Known rows, with every way that one mark hangs from another:
j579(j821): [-0.26  0.10 -0.32 -0.05  0.07 -0.02 -0.02  0.31 -0.22 -0.01 -0.16  0.09
 -0.31  0.10 -0.06  0.28  0.01 -0.11  0.10  0.16  0.29 -0.09  0.09  0.10
  0.12 -0.09]
j579(j821(j199 j285 j344(j548) j455)): [ 0.00 -0.71 -0.01  0.01  0.26  0.65  0.08  0.30  0.05 -0.28 -0.15 -0.23
 -0.18  0.38  0.22 -0.11  0.39 -0.10 -0.09  0.36 -0.02 -0.11  0.30  0.01
  0.11 -0.26]
j455(j305(j344(j199 j285) j579(j821))): [-0.21  0.00  0.05 -0.01  0.09  0.24 -0.02  0.20 -0.06  0.12  0.20 -0.06
  0.06 -0.04 -0.17  0.16  0.45 -0.22 -0.36  0.10 -0.05  0.15 -0.11 -0.01
 -0.19  0.67]
j344(j285 j821(j455)): [ 0.21  0.02 -0.16 -0.04  0.09  0.13  0.03  0.35  0.04  0.34  0.04  0.04
 -0.04  0.17  0.23  0.17  0.15 -0.16  0.02  0.36 -0.04 -0.04 -0.30  0.26
 -0.20 -0.26]
j579(j821(j344(j199 j285 j548))): [ 0.12 -0.26  0.12  0.06  0.31  0.23 -0.09  0.13  0.02 -0.15  0.18 -0.09
  0.04 -0.03  0.05  0.07  0.26 -0.07 -0.15  0.34 -0.05 -0.18  0.05  0.14
  0.01  0.29]
j548(j821): [-0.08  0.16 -0.27 -0.07  0.16 -0.16  0.11  0.21 -0.20  0.37 -0.26 -0.01
 -0.32  0.07  0.00  0.35 -0.16 -0.27  0.27  0.04  0.36 -0.21 -0.12  0.17
 -0.06 -0.31]
j455(j344(j199)): [-0.08  0.10 -0.04  0.08  0.16 -0.06  0.13  0.02 -0.15  0.45  0.09  0.05
  0.13  0.13  0.17  0.10  0.03  0.09  0.18  0.28  0.35 -0.08 -0.29  0.06
  0.11  0.05]
j455(j305(j579(j344(j548 j821)))): [ 0.02  0.03 -0.12  0.04  0.08 -0.12 -0.14  0.07  0.07  0.26  0.18 -0.40
  0.18  0.05 -0.10  0.32  0.20 -0.15 -0.25  0.15  0.10  0.07 -0.02  0.02
 -0.07  0.20]
j821(j344(j285) j455): [ 0.07 -0.39 -0.10 -0.07  0.34  0.10 -0.03  0.15  0.13  0.27 -0.13 -0.05
 -0.22  0.23  0.15  0.01  0.38  0.13  0.01  0.40  0.13 -0.12 -0.12  0.15
  0.14 -0.24]
j455(j579): [-0.30  0.17 -0.33  0.13  0.25 -0.18 -0.02 -0.05 -0.06  0.26 -0.12  0.08
 -0.22  0.15 -0.11  0.10 -0.05  0.00  0.22  0.16  0.37 -0.32 -0.39 -0.08
  0.16 -0.21]
j548(j305 j455): [ 0.25  0.39 -0.45 -0.21 -0.03 -0.36 -0.07  0.26 -0.02  0.51 -0.40 -0.06
  0.02 -0.19  0.11  0.54 -0.21  0.24  0.42  0.40  0.24  0.02 -0.01  0.10
  0.34 -0.06]
j305(j579): [-0.40 -0.03 -0.25 -0.04  0.00 -0.01 -0.04  0.13 -0.22  0.23 -0.04  0.10
 -0.14  0.01 -0.12  0.21  0.05  0.03  0.11  0.03  0.36 -0.29 -0.18 -0.14
  0.05 -0.26]
j579(j344(j199) j821): [-0.03  0.20 -0.24 -0.02  0.16  0.02  0.01  0.13 -0.17 -0.13  0.09  0.08
 -0.13  0.15 -0.04  0.34  0.15 -0.12 -0.14  0.43  0.06  0.08  0.21  0.18
  0.17  0.22]
j455(j305 j344(j285) j579): [-0.10 -0.01  0.03  0.21  0.32 -0.26 -0.08 -0.11  0.33  0.52 -0.04 -0.27
  0.08  0.23  0.14 -0.15  0.21 -0.13 -0.06  0.17  0.24  0.06 -0.45  0.10
  0.08  0.46]
j455(j305): [-0.05  0.21 -0.26  0.05  0.11 -0.21 -0.05  0.30 -0.11  0.46 -0.14 -0.31
 -0.09  0.06 -0.08  0.20  0.03 -0.01  0.11  0.17  0.33 -0.11 -0.10  0.10
  0.19  0.06]
j455(j305(j344)): [-0.17  0.08 -0.20  0.03  0.06 -0.13 -0.02  0.17 -0.11  0.50 -0.09 -0.23
 -0.10 -0.03 -0.21  0.31  0.22  0.05  0.01  0.06  0.33  0.08 -0.20  0.03
  0.10  0.15]
j305(j821): [-0.32  0.07 -0.34 -0.01  0.00  0.02 -0.06  0.10 -0.19  0.19 -0.06  0.08
 -0.30 -0.11 -0.10  0.27  0.08  0.00 -0.01  0.01  0.45 -0.38 -0.07  0.06
  0.07 -0.30]
j821(j199 j285 j344(j548)): [ 0.04 -0.71  0.12  0.11  0.16  0.49 -0.09  0.09 -0.04 -0.12 -0.05 -0.31
 -0.02  0.02  0.13 -0.03  0.32  0.05  0.00  0.19  0.16 -0.44  0.02 -0.12
  0.21 -0.32]
j305(j344(j199 j285) j821(j455(j579(j548)))): [ 0.00 -0.06  0.01  0.09  0.20  0.35 -0.02 -0.15  0.07  0.19  0.27  0.17
 -0.01  0.12 -0.28 -0.18  0.42 -0.13 -0.08  0.18  0.05 -0.21 -0.48  0.10
 -0.11  0.10]
j344(j285 j548(j305 j455(j579) j821(j199))): [ 0.54  0.06 -0.07  0.03  0.21 -0.03  0.06  0.05  0.22  0.32 -0.19 -0.25
  0.24 -0.17  0.24  0.20 -0.23 -0.16  0.28  0.32 -0.14 -0.09 -0.06  0.26
 -0.14  0.21]
j821(j199): [-0.14  0.00 -0.19  0.04  0.08  0.14  0.09  0.26 -0.38  0.14  0.01  0.06
 -0.17  0.02  0.00  0.19  0.05  0.08  0.21  0.16  0.28 -0.27  0.05  0.03
  0.10 -0.28]
j548(j305 j821(j199 j285 j344 j455)): [ 0.24 -0.26 -0.03 -0.30  0.36  0.32  0.06  0.26  0.10  0.26 -0.47 -0.20
 -0.27  0.24  0.26  0.18  0.23 -0.33  0.13  0.36 -0.03 -0.18  0.24  0.05
 -0.03 -0.31]
j548(j305(j344(j199 j285 j821) j579)): [ 0.07  0.23  0.10 -0.25  0.01  0.13 -0.17  0.06 -0.03  0.37  0.24  0.20
  0.24 -0.34 -0.08  0.45  0.26 -0.15 -0.15  0.24 -0.20 -0.04 -0.33 -0.08
 -0.35  0.33]
j344(j199 j548): [ 0.19  0.11 -0.08  0.22  0.06  0.09  0.08  0.12 -0.20  0.29  0.22 -0.20
  0.32 -0.06 -0.01  0.08 -0.18  0.11  0.25  0.34  0.14 -0.38 -0.26  0.11
  0.06 -0.03]
j548(j305(j344(j199) j579 j821(j285 j455))): [-0.19 -0.08 -0.12 -0.21 -0.10  0.49 -0.04  0.04  0.07  0.30 -0.06  0.07
  0.05 -0.08 -0.08  0.17  0.36 -0.12 -0.20  0.23 -0.04 -0.18 -0.19 -0.17
 -0.11 -0.01]
j548(j821(j199 j285 j344 j455)): [ 0.02 -0.49 -0.06 -0.12  0.40  0.46  0.21  0.26 -0.02  0.10 -0.36 -0.13
 -0.40  0.40  0.27  0.06  0.31 -0.32  0.07  0.21  0.12 -0.20  0.12  0.04
 -0.03 -0.52]
j305(j579 j821(j199 j285)): [-0.50 -0.39 -0.11 -0.02 -0.13  0.62 -0.05  0.11 -0.20 -0.16 -0.01  0.10
 -0.22 -0.06  0.00  0.05  0.35 -0.19 -0.25 -0.13  0.25 -0.51  0.01 -0.24
 -0.06 -0.34]
j305(j579 j821(j344(j285))): [-0.45 -0.40 -0.03 -0.13  0.18  0.22 -0.23 -0.09  0.03 -0.04  0.08  0.15
 -0.30 -0.17 -0.09  0.17  0.54 -0.06 -0.39 -0.09  0.30 -0.40 -0.06 -0.15
 -0.05 -0.10]
j548(j821(j199 j285 j344)): [-0.08 -0.41  0.01 -0.11  0.33  0.35  0.05  0.16 -0.12 -0.01 -0.29 -0.08
 -0.40  0.14  0.17  0.21  0.27 -0.35  0.02  0.03  0.24 -0.33  0.10 -0.03
  0.00 -0.38]

Rows:
[ 0.45  0.03 -0.04  0.23  0.23  0.09  0.05  0.15  0.17  0.21  0.19 -0.34
  0.36 -0.04  0.29  0.15  0.09 -0.11 -0.03  0.28 -0.15  0.07 -0.18  0.16
 -0.18  0.30]
j344(j285 j548(j455(j305 j579)) j821(j199))
[ 0.24  0.17 -0.19  0.05  0.04 -0.04  0.10  0.22  0.00  0.48 -0.05 -0.18
  0.18 -0.16  0.08  0.35  0.20  0.15  0.04  0.31  0.09  0.26 -0.26  0.17
  0.14  0.42]
j548(j455(j305(j344(j199 j285))))
[-0.26 -0.39 -0.12 -0.12  0.18  0.25 -0.17  0.21  0.01 -0.23 -0.31 -0.03
 -0.41  0.17  0.07  0.17  0.34 -0.20 -0.12  0.17  0.24 -0.18  0.08 -0.08
  0.26 -0.18]
j579(j821(j285 j344))
[ 0.10  0.18 -0.26 -0.16  0.09  0.06 -0.03  0.01  0.11  0.27 -0.25  0.10
  0.03 -0.12  0.15  0.52  0.14 -0.05  0.11  0.28 -0.03  0.15 -0.24 -0.19
  0.04  0.00]
j548(j305(j344(j821(j199 j285))) j455(j579))
[-0.05 -0.05 -0.22  0.06  0.44  0.03 -0.01 -0.04  0.19  0.10 -0.11 -0.14
 -0.18 -0.01  0.15  0.19  0.43  0.03 -0.22  0.14  0.21 -0.02  0.04 -0.01
  0.16  0.27]
j548(j455(j305(j821(j199 j344(j285))) j579))
[ 0.27  0.20  0.11 -0.31  0.36 -0.08 -0.36  0.18 -0.12 -0.07  0.01 -0.01
 -0.08  0.06 -0.30  0.17  0.19 -0.20  0.20  0.32  0.13 -0.21  0.25  0.04
  0.27  0.25]
j579(j548(j305) j821(j344(j199)))
[ 0.12  0.24  0.15 -0.10  0.34 -0.21 -0.20 -0.14  0.02  0.30  0.12  0.07
  0.11  0.23 -0.05  0.05  0.08 -0.25  0.30  0.15  0.22 -0.09 -0.20 -0.07
 -0.03  0.05]
j455(j344(j821(j199)) j579(j548(j305)))
[ 0.50 -0.09 -0.06  0.16  0.17  0.20  0.16  0.12  0.20  0.33 -0.05 -0.61
  0.24  0.32  0.15  0.05  0.06 -0.33 -0.07  0.50 -0.12  0.03 -0.04  0.33
  0.02  0.15]
j579(j344(j199 j548(j821(j285 j455(j305)))))
[ 0.29 -0.18  0.01  0.13  0.03  0.02  0.00  0.14  0.05  0.31 -0.04 -0.28
  0.09 -0.12  0.08  0.09 -0.15 -0.25  0.16  0.12  0.09 -0.30 -0.25  0.36
 -0.18 -0.05]
j344(j285 j548(j821))
[-0.33 -0.41 -0.14 -0.07  0.11  0.29 -0.22 -0.01  0.05 -0.03 -0.22 -0.05
 -0.39 -0.05  0.01  0.17  0.42 -0.08 -0.22  0.03  0.39 -0.48 -0.09 -0.13
  0.23 -0.38]
j305(j821(j285 j344))
[ 0.00 -0.03 -0.25  0.02  0.05  0.10  0.07  0.04 -0.04 -0.14  0.13 -0.04
  0.18  0.06  0.01  0.33  0.09  0.02 -0.12  0.34  0.01  0.18  0.19  0.03
  0.11  0.27]
j305(j579(j344(j199 j548(j455)) j821))
[-0.13 -0.07 -0.11 -0.05  0.07 -0.02 -0.19  0.18  0.09 -0.01  0.00 -0.22
 -0.10  0.10 -0.11  0.20  0.38 -0.27 -0.39  0.17  0.02  0.18  0.18  0.14
  0.04  0.49]
j455(j305(j579(j344(j285) j821)))
[ 0.21 -0.13 -0.21 -0.17  0.34 -0.16  0.08  0.14  0.09  0.26 -0.39 -0.02
 -0.28 -0.05  0.26  0.46  0.13 -0.10  0.14  0.18  0.26  0.05 -0.04  0.19
  0.09 -0.12]
j548(j455 j821(j344(j285)))
[-0.27  0.02 -0.17  0.20  0.28 -0.07 -0.04 -0.04  0.14  0.17  0.01 -0.30
 -0.04  0.14 -0.26  0.10  0.18 -0.14 -0.11  0.07  0.17  0.13 -0.18 -0.03
 -0.01  0.44]
j455(j305(j344(j548)) j579(j821))
[-0.32  0.03 -0.25  0.17  0.16  0.09 -0.14 -0.02  0.19  0.19 -0.21 -0.29
 -0.21  0.13 -0.07 -0.02  0.21 -0.31 -0.21  0.03  0.31 -0.37 -0.32 -0.09
  0.14  0.06]
j455(j305(j821(j285)) j579)
[ 0.21 -0.21  0.02 -0.01 -0.03  0.10 -0.09  0.17  0.02  0.19 -0.17 -0.33
  0.08  0.14  0.05 -0.04  0.27 -0.11  0.17  0.01  0.43  0.01  0.02  0.10
  0.36  0.04]
j579(j548(j455(j305(j821(j199 j285)) j344)))
[ 0.33 -0.02  0.03 -0.22  0.25  0.06  0.18  0.24  0.10  0.57 -0.24 -0.10
 -0.01  0.21  0.36  0.11  0.04 -0.26  0.22  0.37 -0.05  0.11  0.14  0.34
 -0.24  0.02]
j548(j305 j821(j199 j455(j344(j285))))
[-0.18  0.02 -0.12 -0.09  0.41  0.10 -0.01  0.18 -0.18 -0.11  0.01  0.13
 -0.27  0.12 -0.01  0.27  0.26 -0.06 -0.06  0.28  0.19 -0.14  0.15 -0.03
  0.13  0.08]
j579(j821(j344(j199)))
[-0.25 -0.22 -0.06 -0.02  0.29  0.01 -0.14  0.18  0.04  0.04  0.01 -0.35
 -0.07  0.10 -0.14  0.14  0.30 -0.11 -0.22  0.05  0.21 -0.03  0.19 -0.11
  0.03  0.29]
j455(j305(j579(j821(j344(j548)))))
[ 0.21  0.22  0.02 -0.12 -0.02  0.02 -0.14  0.10 -0.04  0.46  0.06  0.05
  0.18 -0.34 -0.09  0.31  0.14  0.05  0.08  0.39 -0.08 -0.10 -0.28  0.11
 -0.01  0.33]
j548(j305(j344(j199 j285)))
[ 0.32 -0.05  0.31 -0.02  0.12  0.03  0.02 -0.05  0.19  0.52  0.13 -0.21
  0.49 -0.12  0.24  0.02 -0.06 -0.25  0.07  0.26 -0.08 -0.11 -0.25  0.19
 -0.30  0.45]
j455(j344(j199 j285 j548(j305(j579) j821)))
[ 0.06 -0.27 -0.06  0.08  0.06  0.34  0.22  0.18  0.09  0.42 -0.17 -0.12
  0.13  0.46  0.38 -0.20  0.15 -0.04  0.14  0.48  0.14 -0.07 -0.39  0.08
  0.16 -0.23]
j821(j285 j455(j344(j199)))
[ 0.23  0.04 -0.12  0.05  0.06 -0.09  0.16  0.09  0.05  0.45 -0.05  0.04
  0.26  0.00  0.41  0.18  0.04  0.21  0.20  0.39  0.20  0.16 -0.30  0.20
  0.20  0.19]
j548(j455(j344(j199 j285)))
[ 0.04 -0.03  0.12  0.14  0.22  0.14 -0.05 -0.15  0.32  0.15 -0.03 -0.21
  0.36  0.20  0.22 -0.14 -0.03 -0.26  0.04  0.41 -0.04 -0.12 -0.27 -0.04
  0.06  0.43]
j455(j344(j199 j548(j305)) j579(j821(j285)))
[-0.10 -0.19  0.06  0.24  0.28  0.23 -0.01  0.02  0.12 -0.01  0.18 -0.27
  0.05  0.05 -0.13 -0.04  0.35 -0.20 -0.24  0.10 -0.08  0.12 -0.07  0.06
 -0.16  0.62]
j455(j305(j344(j285 j548)) j579(j821(j199)))
[ 0.01 -0.38 -0.19  0.06 -0.01  0.56  0.18  0.38 -0.13  0.12 -0.22 -0.10
 -0.14  0.37  0.24 -0.11  0.18 -0.04  0.17  0.36  0.07 -0.24 -0.04  0.04
  0.14 -0.52]
j821(j199 j285 j455)
[ 0.08  0.16 -0.26  0.03  0.10 -0.18  0.24  0.09 -0.08  0.49 -0.11  0.05
  0.15  0.08  0.33  0.28 -0.05  0.27  0.30  0.35  0.37  0.17 -0.22  0.10
  0.26  0.03]
j548(j455(j344(j199)))
[ 0.18  0.04 -0.24 -0.04 -0.02  0.02 -0.08  0.13  0.10  0.43 -0.08 -0.30
  0.13 -0.08 -0.01  0.13 -0.12  0.09  0.16  0.34  0.11 -0.30  0.01  0.20
  0.02 -0.17]
j344(j548(j305(j821(j455))))
[-0.13  0.11 -0.32 -0.22 -0.01  0.03 -0.06  0.07  0.03  0.50 -0.16  0.04
 -0.18 -0.10 -0.15  0.35  0.20  0.10  0.03  0.23  0.17 -0.04 -0.04  0.07
  0.00 -0.12]
j548(j305(j344 j821(j455)))
[-0.10 -0.54 -0.03  0.00  0.14  0.30 -0.17  0.15  0.09 -0.24 -0.20 -0.23
 -0.17  0.11  0.06  0.09  0.25 -0.14 -0.10  0.18  0.17 -0.24  0.06 -0.04
  0.22 -0.13]
j579(j821(j285 j344(j548)))
[-0.30  0.20 -0.25 -0.24 -0.06 -0.04 -0.23  0.07 -0.07  0.28 -0.09  0.08
 -0.12 -0.26 -0.16  0.36  0.07 -0.06 -0.05  0.06  0.26 -0.36  0.03 -0.11
 -0.03 -0.07]
j548(j305(j579 j821))
